Known rows, with every step that occurs
seva -> gupu -> vuzed -> bipu: |  13 |   3 |  -7 |  28 | -11 |  -9 |  12 |   8 |   5 |  -3 |  -3 |  -5 | -32 |   2 |   3 |  -3 |  14 |   1 |  15 |  24 | -14 | -41 |  11 |  22 |  20 |   5 |  14 |   7 | -21 |
zorit -> tefoni -> gupu -> vuzed: |  -4 |  11 |  17 |  15 |  -4 | -21 |   5 |   8 |  -1 |  13 |  12 |  23 |  -7 |  -4 |  44 |  18 |  47 |  20 |  42 |   7 |  -5 | -52 | -20 |  43 |  21 |   0 |  13 |  22 |  13 |
dero -> seva -> gupu: |  10 |  -8 |  -7 |  18 | -18 | -15 |   0 |   9 |  -8 |  13 | -14 |  -2 | -28 | -14 |  69 | -26 |  11 |   9 | -19 |   6 |  15 | -17 | -10 |  11 |   8 |   0 |  -1 | -10 |   5 |
vuzed -> gupu: |   0 |  10 | -19 |   4 |  -6 |  17 |  -1 |   3 |  -2 |   9 |  -2 |   1 |   5 |  16 | -12 |  -7 |   9 |  13 |  -4 |  -2 |  -6 |  -4 |   7 |  15 |  12 |   2 |   3 |   1 | -16 |
tefoni -> gupu: |  -1 |  15 |   0 |  12 |   0 |   9 |   4 |   2 |   7 |   7 | -12 |  15 | -12 |   4 |  37 |   0 |   8 |   9 |  -5 |  -3 |  -8 | -16 | -25 |  28 |  17 |   3 |  14 |   0 |  -1 |
gupu -> seva -> dero -> tefoni -> bipu: |  13 |  -6 |  10 |  25 | -22 | -12 |   1 |  11 |  -7 |  14 |  10 |  31 |  24 |  11 | -69 |  16 |  20 |   3 |  35 |   4 |  -6 | -48 | -54 |  40 |  -4 |  -9 |  -8 | -11 |  -6 |
gupu -> vuzed: |  -3 |   6 |   7 |  11 |  -1 | -16 |   5 |   5 |  -3 |  -1 |   1 |   5 | -27 |  -3 |   4 |  27 |  21 | -12 |  27 |   9 | -17 | -33 |   6 |   2 |   6 |   3 | -15 |   7 |  -3 |
zorit -> tefoni -> gupu: |  -1 |   5 |  10 |   4 |  -4 |  -4 |   0 |   4 |   1 |  14 |  11 |  19 |  21 |  -1 |  41 |  -9 |  25 |  31 |  13 |  -3 |  13 | -20 | -25 |  42 |  15 |  -2 |  27 |  15 |  15 |
zorit -> tefoni -> bipu -> pove: | -10 | -14 |  20 |  16 | -10 |   0 |   5 |  -9 |  -7 |   4 |  11 |  21 |  79 |  -5 |  -4 |   5 |  20 |  12 |  14 |   9 |   4 | -40 | -19 |  55 | -14 |  -4 |   0 |  10 |   9 |
gupu -> seva -> dero -> tefoni: |  22 | -12 |  -8 |  18 | -25 | -12 |  -4 |  15 |  -2 |  17 |  17 |  12 |  11 |   9 | -29 |  29 |  20 |   2 |  35 |  -3 |  -3 | -29 | -32 |  17 | -30 | -11 |  -7 |  -7 |   1 |
zorit -> tefoni -> bipu -> vuzed -> gupu -> seva -> dero: |   2 |   2 |  -4 |  24 | -32 | -11 |  -3 |   8 |  -3 |  40 |  -2 |  16 |  27 |  19 | -79 |  11 |  44 |  24 |  40 |   9 | -19 | -62 | -50 |  67 |  10 |  -7 | -16 |  16 |   2 |
seva -> gupu -> tefoni -> bipu: |  -5 |   7 |   5 |  40 |  -2 | -17 |   9 |   1 |   1 |   2 | -20 |   5 |  -6 |   5 | -28 | -28 |   7 |   0 |  22 |  20 |  13 | -51 | -25 |  36 |  41 |  -4 |   8 |  -1 | -19 |
tefoni -> bipu -> pove: | -11 |  -3 |  11 |  26 |  -7 |  16 |  10 | -11 |   1 |  -3 |  -9 |  18 |  47 |   1 |  -5 |  14 |   3 | -10 |  -3 |   8 | -17 | -37 | -19 |  41 | -11 |   1 | -12 |  -5 |  -8 |
gupu -> vuzed -> bipu: |  10 |   3 |   6 |  13 |  -6 |   8 |  11 |  -1 |   0 | -10 |  12 |  14 |   1 |  10 | -33 |  18 |  16 |  -9 |  27 |  14 | -26 | -32 |  17 |  11 |  -4 |   3 |   4 |  11 | -14 |
dero -> seva: |   7 |  -6 |   6 |   3 | -14 |   2 |  -2 |  -1 | -15 |   6 |   0 |  18 |   6 |  -6 |  32 |  -4 |  13 |   2 |  -7 |  -4 |   3 |  -9 |  -4 |   2 | -17 |  -2 | -11 |  -6 |  13 |
pove -> bipu -> vuzed -> gupu -> tefoni -> dero: |   3 |  30 | -10 |  42 | -14 |  26 |   7 |  -1 |  11 |   6 | -20 |  -6 | -24 |  34 | -73 |   5 |  13 | -20 |  48 |  16 | -48 | -53 | -28 |  42 |   1 |   0 | -10 |  28 |  -2 |
seva -> dero -> tefoni -> bipu -> pove: |   9 | -11 |   3 |  31 | -21 | -18 |   5 |   5 |   0 |  -2 |   5 |  16 |  56 |   2 |   0 |  14 |   4 |  -4 |  12 |  14 |  -5 | -42 | -37 |  71 | -28 |  -4 |  -6 | -12 | -10 |
bipu -> vuzed: |  -9 |   6 |   0 |  10 |  -4 |  -1 |  -3 |  -4 |   2 |   1 |   0 | -14 |  -6 |  -3 |  34 |  16 |   2 | -22 |   2 |  18 | -18 | -13 |  -9 |  13 | -17 |  -1 | -18 |  11 |  13 |
pove -> bipu: |  16 |  -1 |   7 |  15 |   5 |  20 |   3 |   3 |  -2 |  -8 |  -9 |   3 |  -9 |   6 | -37 | -14 |  -5 |   6 |  18 |   3 |  -2 |   0 |   5 |   4 | -11 |   9 |  15 |  10 |  -2 |
bipu -> vuzed -> gupu -> tefoni: | -11 |  18 | -20 |  34 | -11 |  13 |  -1 |  -6 |   1 |   9 |   0 |  -8 |  15 |  23 |  -9 |  19 |  21 | -20 |  31 |  20 | -20 | -41 |  -2 |  32 | -12 |  -8 | -15 |  18 |  -8 |
seva -> dero -> tefoni -> bipu -> kipi: |  10 |  -2 |  -8 |  22 |  -9 | -23 |  -6 |   8 |   9 |   5 |   5 |   4 |  41 |  -1 | -45 |  11 |   1 |  -7 |  32 |  17 |  -6 |  -3 | -49 |  61 |   5 | -11 |  -9 |  -5 |  -5 |
gupu -> seva -> dero: |  19 |  -7 | -12 |  13 | -21 | -16 |   0 |  13 |   8 |  24 | -15 |   6 | -16 |  11 | -62 |  26 |  17 |  11 |  25 | -13 | -13 | -25 | -27 |   0 |  -6 |  -5 | -13 |  -8 |  -4 |
bipu -> vuzed -> gupu -> seva -> dero -> tefoni: |  12 |   4 | -28 |  33 | -35 |   5 |  -8 |  14 |  -2 |  27 |  15 |   0 |  12 |  23 | -11 |  40 |  31 |  -9 |  32 |  14 | -25 | -44 | -34 |  46 | -34 | -10 | -20 |   5 |  -2 |

Rows
|  19 |  -3 |  -3 |  17 | -24 | -23 |  -1 |  16 |   9 |  38 |  -4 |  25 |   5 |  10 | -24 |  16 |  42 |  43 |  38 | -16 |  -2 | -45 | -52 |  42 |  10 |  -6 |  15 |   7 |  11 |
zorit -> tefoni -> gupu -> seva -> dero
|   8 |   8 |  16 |  16 | -10 |   4 |  10 |   3 |   1 |   5 |  23 |  33 |  21 |   8 |   7 |  11 |  41 |  23 |  39 |  10 | -13 | -53 |  -7 |  54 |  11 |   1 |  30 |  26 |   3 |
zorit -> tefoni -> gupu -> vuzed -> bipu
|   1 |  12 |   6 |  17 |  -4 |  14 |   0 |   6 |  -4 |  -1 |  21 |  20 |  15 |   3 |  72 |   5 |  12 |   1 |   6 |   8 |   2 | -21 | -30 |  45 |  -4 |  -4 |  22 |   0 |   4 |
dero -> tefoni -> gupu
|   2 |   6 | -17 |  16 | -16 |  38 |  -1 |   2 |  -5 |  27 |   1 |  14 |   8 |  23 | -50 |  24 |  27 |   8 |  16 | -10 | -20 | -28 |  -7 |   3 |   0 |  -4 |  -9 |   0 | -13 |
vuzed -> gupu -> seva
|  15 |  14 |   0 |  30 | -15 | -39 |   5 |  23 |   5 |   6 |   6 |  17 | -30 |   4 |  47 |  27 |  31 |   3 |  40 |  12 | -14 | -54 | -38 |  59 |   8 |   0 |   5 |   0 |  -6 |
seva -> dero -> tefoni -> gupu -> vuzed
|  16 |  -2 |  -5 |  29 | -33 | -20 |   5 |   8 |  12 |  24 |   5 |   2 |  -4 |  -9 |   1 |  11 |  42 |   2 |  37 |  19 | -29 | -45 | -34 |  52 |  25 |  -9 |  -7 |  22 |  20 |
zorit -> tefoni -> dero -> seva -> gupu -> vuzed -> bipu -> kipi
|   5 |  10 |   0 |  45 | -15 |  30 |  20 |  -6 |  11 |  -4 |  -2 |  26 |  24 |  13 |  39 |  48 |  27 | -11 |  20 |  13 | -48 | -68 |  -6 |  57 | -22 |   4 |   7 |   9 | -17 |
tefoni -> gupu -> vuzed -> bipu -> pove
|   0 |  14 | -10 |  28 | -13 | -28 |   9 |   7 |  20 |  11 | -26 | -14 | -49 |   7 | -15 | -13 |   5 | -11 |  20 |   6 | -11 | -45 | -36 |  18 |  42 |  -7 |   1 |   3 |  -4 |
seva -> gupu -> tefoni -> dero
|  11 | -15 |   2 |  45 | -31 |   4 |   6 |   4 |  -2 |  13 |   6 |  29 |  59 |   9 | -34 |  43 |  23 |  -8 |  32 |   6 | -18 | -67 | -51 |  59 | -40 | -10 | -18 | -12 |  -7 |
gupu -> seva -> dero -> tefoni -> bipu -> pove
|  26 |   7 | -24 |  43 | -26 |  19 |  -1 |  13 |   4 |  27 | -26 |  -4 | -26 |  28 | -81 |  22 |  22 |   9 |  42 |   5 | -38 | -40 | -25 |  34 | -22 |   4 | -13 |  13 |  -9 |
pove -> bipu -> vuzed -> gupu -> seva -> dero
|  -4 |  25 | -17 |  17 | -14 |   7 |   6 |   1 |  12 |  12 | -12 |   7 | -11 |  31 | -66 |   1 |  16 |  -7 |  26 |  -6 | -28 | -41 | -24 |  23 |  31 |  -7 |  -6 |   7 | -11 |
vuzed -> gupu -> tefoni -> dero
|  18 |   8 | -12 |  25 | -20 |  -7 |   4 |  14 |  14 |  31 | -24 |  21 | -27 |  16 | -25 |  26 |  24 |  20 |  22 | -18 | -22 | -41 | -53 |  28 |  12 |  -3 |   1 |  -8 |  -5 |
tefoni -> gupu -> seva -> dero
| -11 |   9 |  -9 |  49 | -13 |  28 |  11 | -13 |  -1 |   5 | -10 |  23 |  69 |  26 | -46 |  17 |  21 |  -7 |  26 |  10 | -18 | -65 | -10 |  59 |  -6 |  -6 | -11 |   2 | -29 |
vuzed -> gupu -> tefoni -> bipu -> pove
|   9 |  -5 |  -7 |  38 | -18 | -18 |   2 |   4 |  -7 |  12 | -14 |   4 | -12 |  -2 |  42 | -18 |  21 |  -1 |  14 |  10 |  20 | -44 |  -8 |  15 |   1 |  -8 |  -1 |  -3 |   1 |
dero -> seva -> gupu -> tefoni
|   8 |   6 |   4 |  50 | -19 |  35 |  15 |  -3 |   1 | -10 |  31 |  31 |  52 |  12 |  68 |  52 |  31 | -17 |  30 |  23 | -36 | -73 | -11 |  74 | -44 |  -1 |  13 |   9 | -12 |
dero -> tefoni -> gupu -> vuzed -> bipu -> pove
|  17 |   8 |   2 |  24 | -33 | -14 |  16 |  10 |   3 |   9 | -14 |  14 | -57 |   0 |   9 |  -9 |  25 |  -5 |   3 |  13 | -37 | -62 | -23 |  28 |  30 |   3 |  -7 |   0 |  -1 |
tefoni -> dero -> seva -> gupu -> vuzed -> bipu
|   7 |  -1 |   1 |  31 | -19 | -31 |   5 |  14 | -11 |  11 | -14 |   4 | -55 | -17 |  72 |   3 |  32 |  -2 |   8 |  16 |  -2 | -51 |  -5 |  13 |  15 |   2 | -15 |  -3 |   1 |
dero -> seva -> gupu -> vuzed
|  18 |   7 |  -7 |  18 | -15 | -25 |   0 |  18 |   7 |   7 |   5 |  13 |  -2 |   7 |  41 |  -1 |  11 |  14 |  13 |   2 |   2 | -21 | -44 |  57 |   2 |  -3 |  20 |  -7 |  -3 |
seva -> dero -> tefoni -> gupu
|  -5 |  22 |   8 |  24 |   0 |  -5 |   9 |   7 |   4 |   6 |  -9 |  19 | -40 |   1 |  40 |  27 |  29 |  -4 |  24 |   5 | -27 | -51 | -20 |  29 |  25 |   4 |  -1 |   6 |  -6 |
tefoni -> gupu -> vuzed
|   4 |  -4 |  18 | -12 | -26 | -20 |  -1 |   3 |  -7 |  20 |  10 |  23 |   9 |  -7 |  12 | -15 |  27 |  14 |   6 |  -9 |  -2 | -25 | -34 |  22 |   6 |  -7 |  -7 |   8 |  38 |
zorit -> tefoni -> dero -> seva
|   9 |   7 | -32 |  27 | -30 |  -4 |  -4 |  11 |   7 |  34 | -17 |  -6 | -16 |  23 | -47 |  35 |  27 |   1 |  24 |   3 | -37 | -40 | -30 |  28 | -10 |  -5 | -29 |   4 |  -8 |
bipu -> vuzed -> gupu -> seva -> dero
|   5 |  12 |   2 |  23 | -27 | -39 |  10 |  16 |   1 |  17 | -25 |   3 | -85 | -12 |  47 |   0 |  29 | -10 |   4 |   9 | -28 | -63 | -34 |  18 |  40 |   3 | -24 |  -3 |  10 |
tefoni -> dero -> seva -> gupu -> vuzed
| -19 |  13 |  17 |  35 |  -2 |   0 |   6 | -13 |  -2 |  -3 |  -6 |  11 |  23 |   8 | -33 |  11 |  12 | -31 |  35 |  28 | -18 | -57 | -29 |  39 |   1 |  -8 | -20 |  14 |  -1 |
gupu -> tefoni -> bipu -> vuzed
|  11 |  -5 | -16 |  48 | -37 |  20 |   5 |   7 |  -4 |  23 |   4 |  30 |  63 |  26 | -52 |  38 |  32 |   5 |  27 |   4 | -25 | -70 | -44 |  74 | -29 |  -8 | -15 | -12 | -23 |
vuzed -> gupu -> seva -> dero -> tefoni -> bipu -> pove
|  10 |  -6 | -14 |  48 | -19 |   5 |  17 |   1 |  11 |  -4 |  -7 |  -6 |   1 |   1 |  34 |  26 |  17 | -10 |  13 |  25 | -27 | -60 |  13 |  40 | -16 |   4 |   3 |   6 | -23 |
seva -> gupu -> vuzed -> bipu -> pove
|   0 |   6 |  -6 |  27 |  -5 | -32 |   7 |  14 |   3 |   5 | -14 | -15 | -62 | -10 |  39 |   4 |  19 |  -4 |  16 |  19 |  -6 | -39 |   0 |  11 |  29 |   5 |  -4 |   3 | -11 |
seva -> gupu -> vuzed
|   7 |  15 | -12 |  30 |  -5 |  36 |  -1 |   1 |  -3 |   3 | -11 | -10 | -11 |  18 | -17 |  -3 |   6 |  -2 |  16 |  19 | -25 | -15 |   1 |  34 | -15 |   9 |   0 |  21 |  -5 |
pove -> bipu -> vuzed -> gupu
